What can hang from each mark:
z_190: z_928
z_269: z_58
z_902: z_58 z_282 z_418 z_928
z_520: z_282
z_282: z_642 z_902
z_58: z_269 z_902
z_642: z_282
z_928: z_190 z_902

Each row was made from one small tree. Brackets hold a mark, then the marks that hang from it, in the order of their numbers. Every link used is in the known rows. Write each row's tree.
Known rows:
{z_928 z_190 z_902}: [-2.369 -1.806  0.498  0.515 -2.525  1.611  2.835  0.544 -3.071  1.113
  0.443  1.403 -1.629 -1.435 -1.062 -0.694 -1.476  0.508 -0.716 -3.198]
{z_269 z_58}: [-1.624  0.807 -1.205  1.677 -2.476 -1.400  3.669 -1.046 -3.625  0.782
  1.631  0.051 -3.507 -1.510 -0.146 -1.108 -0.459  0.715 -0.575 -2.913]
{z_282 z_642}: [-2.693 -0.026 -0.381  2.937 -1.846 -0.752  4.020  0.579 -2.737  1.163
 -0.073  2.211 -2.878 -1.704 -1.202 -2.060 -0.212  0.137  0.159 -3.992]
{z_190 {z_928 {z_902 z_58}}}: [-0.715 -0.685 -0.838  3.244 -3.141  0.173  4.935 -0.927 -4.011  0.067
 -1.517 -0.370 -1.401 -2.357 -1.282 -0.607 -2.180 -0.972 -2.949 -1.447]
{z_269 {z_58 {z_902 {z_282 z_642} {z_928 z_190}}}}: [-3.580  2.176 -3.801  0.867 -4.043 -1.369  4.676 -0.300 -2.872  0.738
  2.151  4.364 -0.527 -4.088  0.184  0.041 -2.269  2.810 -6.244 -3.960]
{z_902 z_282 z_418}: [ 0.557  0.904 -0.580  0.359 -2.285  0.167  3.232 -0.280 -3.697  0.704
  1.468  4.400 -2.801 -2.952 -0.128 -0.925 -1.420  2.286 -2.421 -1.972]
{z_520 {z_282 z_642 {z_902 z_58 z_418}}}: [-0.142  3.243 -0.081  1.442 -3.230 -0.656  6.501 -0.771 -5.885  0.806
  0.491  5.380 -0.278 -4.539 -0.817 -0.258 -3.239  2.764 -3.613 -3.696]
{z_520 z_282}: [ 0.285  0.726  0.192  1.108 -1.993 -0.661  3.735 -0.151 -4.701  1.358
  0.576  2.315 -3.657 -1.272 -0.150 -2.164 -1.249  1.545 -0.508 -3.298]
{z_642 {z_282 {z_902 z_418}}}: [-1.019  1.588  0.647  0.643 -3.133 -1.819  2.552 -1.221 -5.846  1.358
  1.695  1.713 -1.142 -3.314 -1.407  0.274 -1.021  3.140 -2.574 -4.722]
{z_269 {z_58 {z_902 z_418 z_928}}}: [-2.348  3.440 -3.029  0.982 -3.984 -2.256  4.700 -0.925 -4.320  0.720
  3.495  1.615 -1.479 -4.377  0.450  0.922 -3.047  2.572 -5.637 -2.216]
{z_58 z_269}: [-1.539 -0.022 -0.119  1.810 -2.450 -1.219  2.279 -0.589 -3.320 -0.259
  2.415  1.134 -2.634 -1.211 -0.128 -2.554  0.392  0.200  0.611 -2.922]
{z_190 {z_928 {z_902 z_58 {z_282 z_642} z_418}}}: [ 0.143  1.381 -0.940  1.800 -2.796  1.313  6.273 -0.682 -3.625  0.006
 -0.915  4.614 -0.069 -5.148 -1.192 -0.663 -3.462  0.478 -7.162 -1.429]
{z_928 z_190}: [-1.698 -1.632  0.327  1.753 -3.079  0.747  2.052  0.128 -2.272  1.122
  0.569  1.391 -2.459  0.131 -0.738 -1.354  0.003  1.181  0.943 -3.709]
{z_902 {z_58 z_269} z_282 z_418 z_928}: [-0.308  2.082 -1.899  1.465 -4.992 -0.310  5.024 -1.994 -4.889 -1.103
  3.105  4.716 -0.211 -4.166  2.231 -0.186 -2.161  1.450 -3.735 -1.024]
{z_190 {z_928 z_902}}: [-0.929 -0.595 -0.178  2.141 -2.229 -0.523  3.740 -0.079 -3.774  0.769
 -0.824 -0.026 -1.946 -2.073 -2.109 -1.693 -1.402 -0.221 -3.071 -2.063]
{z_642 z_282}: [-1.706 -0.299  0.231  2.093 -2.471 -1.127  2.435 -0.785 -4.365  1.351
  0.605 -0.290 -3.389 -1.222 -0.665 -1.428  0.193  0.796 -0.051 -4.705]
{z_902 z_418}: [-0.722  0.550  0.242  1.539 -2.454 -0.133  3.196 -0.013 -3.294  1.053
  1.414  2.050 -2.804 -2.002 -0.480 -0.894 -1.168  1.338 -0.893 -2.380]
{z_520 {z_282 z_642 z_902}}: [-1.200  2.208 -0.007  1.209 -2.175 -2.070  4.828  0.175 -5.579  1.512
  0.112  4.151 -1.673 -3.035 -1.874 -1.963 -1.469  2.479 -2.021 -4.752]
{z_642 {z_282 {z_902 z_928}}}: [-3.028  0.916 -0.773  2.182 -4.327 -3.418  3.469 -1.412 -6.744  1.369
  0.960  0.374 -1.087 -2.855 -0.575  0.463 -0.384  2.624 -1.791 -4.789]
{z_190 {z_928 {z_902 z_282}}}: [ 0.319 -0.337 -0.855  1.102 -1.888 -0.241  3.811 -0.350 -4.073  0.512
 -0.811  2.194 -1.984 -2.980 -1.632 -1.719 -1.807  0.778 -4.620 -1.666]
{z_902 {z_58 z_269} z_418 z_928}: [-1.142  1.932 -1.056  2.654 -5.266 -0.483  4.784 -1.749 -4.584 -0.920
  3.097  2.462 -0.152 -3.074  1.790 -0.002 -1.768  0.631 -2.362 -1.483]
{z_282 z_642 {z_902 z_58 z_418 z_928}}: [-2.840  2.539 -1.673  3.471 -5.099 -1.404  6.522 -1.025 -5.344  0.604
  0.646  3.942  0.697 -4.583 -0.343  1.238 -2.528  1.908 -3.338 -2.880]
{z_269 {z_58 {z_902 z_282 {z_928 z_190}}}}: [-2.287  1.511 -3.762  0.394 -4.261 -1.446  3.647 -1.029 -3.496  0.644
  2.595  2.945 -1.027 -3.232  0.701  0.607 -2.333  3.372 -5.254 -3.008]
{z_269 {z_58 {z_902 z_282 z_418}}}: [-0.323  3.157 -3.119 -0.612 -2.122 -1.467  3.953 -0.813 -3.595  0.630
  3.049  3.656 -2.195 -4.887 -0.255  0.159 -3.158  3.279 -5.872 -2.070]

Write each row's tree:
[-2.154  0.982 -2.846  1.456 -1.224 -1.587  4.145  0.812 -2.851  1.058
  0.432  4.274 -2.450 -4.171 -1.563 -1.366 -1.929  1.889 -3.265 -3.291] : {z_58 {z_902 {z_282 z_642}}}
[-2.143  1.567 -0.931  2.400 -5.343 -0.557  6.148 -0.867 -5.722  0.730
  0.024  4.595  0.840 -2.844  0.082  0.106 -2.396  2.882 -2.884 -4.596] : {z_520 {z_282 z_642 {z_902 z_58 {z_928 z_190}}}}
[-2.542  1.829 -1.338  0.439 -4.936 -0.712  2.344 -0.046 -3.027 -0.028
  4.500  3.424  0.391 -2.916  0.676 -0.314 -1.969  2.825 -4.308 -3.153] : {z_58 z_269 {z_902 z_418 {z_928 z_190}}}
[-1.495  1.413 -2.252 -0.123 -4.286 -0.302  3.183 -0.065 -3.358  0.943
  2.618  4.982 -0.469 -3.678  0.481  0.720 -2.894  3.862 -5.338 -2.516] : {z_58 {z_902 z_282 z_418 {z_928 z_190}}}
[-1.391  2.028 -2.031 -0.551 -4.577 -0.577  2.637 -0.361 -3.322 -0.318
  4.484  5.512  0.421 -4.004  1.030 -0.306 -2.602  3.536 -5.848 -2.590] : {z_58 z_269 {z_902 z_282 z_418 {z_928 z_190}}}
[-2.050  2.435 -1.001  1.822 -3.477 -2.919  5.773 -0.194 -6.539  1.290
  0.571  4.342 -0.818 -3.691 -0.754 -1.058 -1.900  2.835 -3.270 -4.539] : {z_520 {z_282 z_642 {z_902 z_928}}}
[-1.514  2.921 -2.361  0.511 -2.374 -1.531  3.701 -0.517 -3.317  0.717
  2.978  1.155 -2.251 -3.893 -0.507  0.213 -2.669  2.482 -4.231 -2.611] : {z_269 {z_58 {z_902 z_418}}}
[-1.556  1.002 -0.327  2.175 -6.110  1.045  3.829 -1.486 -3.424 -0.817
  3.260  3.135  0.684 -1.929  1.983  0.071 -1.540  1.398 -2.209 -2.329] : {z_902 {z_58 z_269} z_418 {z_928 z_190}}
[-1.259  2.203 -3.014  0.396 -3.597 -1.663  4.282 -0.331 -4.519  0.748
  2.382  4.277 -1.420 -4.762  0.360  0.537 -3.236  3.251 -5.436 -1.573] : {z_58 {z_902 z_282 z_418 z_928}}
[-0.139  0.323 -1.700  1.829 -3.119 -0.251  3.799 -1.688 -3.934 -1.218
  1.568  3.165 -1.688 -2.775  0.928 -1.580 -0.915  0.335 -0.591 -1.755] : {z_902 {z_58 z_269} z_282}
[ 0.760  0.885 -1.395  1.390 -3.205  0.969  4.566 -1.326 -3.989  0.194
  0.646  3.953 -2.075 -3.254  0.708  0.144 -2.306  1.570 -2.294 -1.139] : {z_902 z_58 z_282 z_418}
[-2.503  3.646 -2.854  0.521 -3.512 -1.883  4.549  0.183 -3.762 -0.293
  4.036  6.415 -0.136 -5.908  0.269 -1.047 -2.622  2.502 -6.910 -2.680] : {z_58 z_269 {z_902 {z_282 z_642} z_418 z_928}}
[-1.223  1.960 -3.817  0.289 -1.866 -2.234  3.748 -0.944 -3.746  0.616
  2.046  2.221 -2.931 -3.978 -0.539 -0.335 -2.177  2.337 -4.118 -2.456] : {z_269 {z_58 {z_902 z_282}}}
[-0.222  2.153 -1.118  1.633 -3.065  0.677  4.932 -1.081 -3.207 -0.974
  2.265  6.086 -0.676 -4.358  0.642 -1.585 -1.823  0.852 -3.492 -2.353] : {z_902 {z_58 z_269} {z_282 z_642} z_418}
[-2.214  2.299 -0.164  1.296 -4.787 -2.563  3.532 -1.459 -6.846  1.294
  2.024  1.708 -0.294 -3.917 -0.181  1.061 -1.320  3.120 -3.691 -4.542] : {z_642 {z_282 {z_902 z_418 z_928}}}
[-0.364 -0.328  0.498 -1.596 -2.771  2.572  3.191  0.259 -3.460  0.827
  1.607  4.954 -0.898 -3.591 -0.508 -0.082 -2.791  2.298 -4.034 -2.309] : {z_928 z_190 {z_902 z_282 z_418}}
[ 1.264  1.610 -0.727  0.465 -3.487  0.878  4.479 -1.805 -4.252 -1.415
  1.577  3.747  0.270 -4.708  0.040 -1.080 -2.979  0.507 -6.702 -0.699] : {z_190 {z_928 {z_902 {z_58 z_269} z_282 z_418}}}
[-2.467  2.658 -2.190  1.127 -3.954 -2.142  3.321 -0.284 -4.117 -0.388
  4.284  2.577 -0.634 -4.155  0.605 -0.474 -2.379  2.061 -4.417 -2.366] : {z_58 z_269 {z_902 z_418 z_928}}
[-3.260  2.248 -3.650  1.942 -3.599 -3.112  4.578 -0.720 -4.339  0.748
  2.494 -0.005 -2.163 -3.439  0.218  0.425 -1.996  1.736 -3.645 -2.726] : {z_269 {z_58 {z_902 z_928}}}
[-0.141  2.481 -2.021 -0.667 -2.312 -1.237  2.646 -0.295 -3.506 -0.474
  3.881  4.746 -1.405 -4.566 -0.146 -1.334 -2.296  2.862 -4.664 -2.125] : {z_58 z_269 {z_902 z_282 z_418}}
[-3.834  1.219 -1.411  3.086 -3.852 -3.087  4.940 -0.048 -5.037  1.076
  0.555  2.797 -0.574 -3.304 -1.249 -0.333 -0.808  1.710 -1.701 -4.128] : {z_282 z_642 {z_902 z_928}}
[-3.258  1.537 -2.798  2.027 -3.763 -3.022  3.222 -0.377 -4.129 -0.317
  3.230  1.030 -1.313 -3.130  0.230 -1.062 -1.226  1.246 -2.448 -2.757] : {z_58 z_269 {z_902 z_928}}
[ 0.238  1.404  0.100  1.797 -3.662  0.716  4.408 -1.521 -4.135 -1.160
  1.464  1.430  0.180 -3.695 -0.314 -1.084 -2.648 -0.291 -5.118 -1.045] : {z_190 {z_928 {z_902 {z_58 z_269} z_418}}}
[-0.685  0.473 -0.471  0.524 -4.988  0.775  3.194 -0.551 -3.493  1.001
  2.106  5.110 -0.787 -2.329  1.066  0.031 -1.687  3.117 -3.680 -2.548] : {z_902 z_282 z_418 {z_928 z_190}}
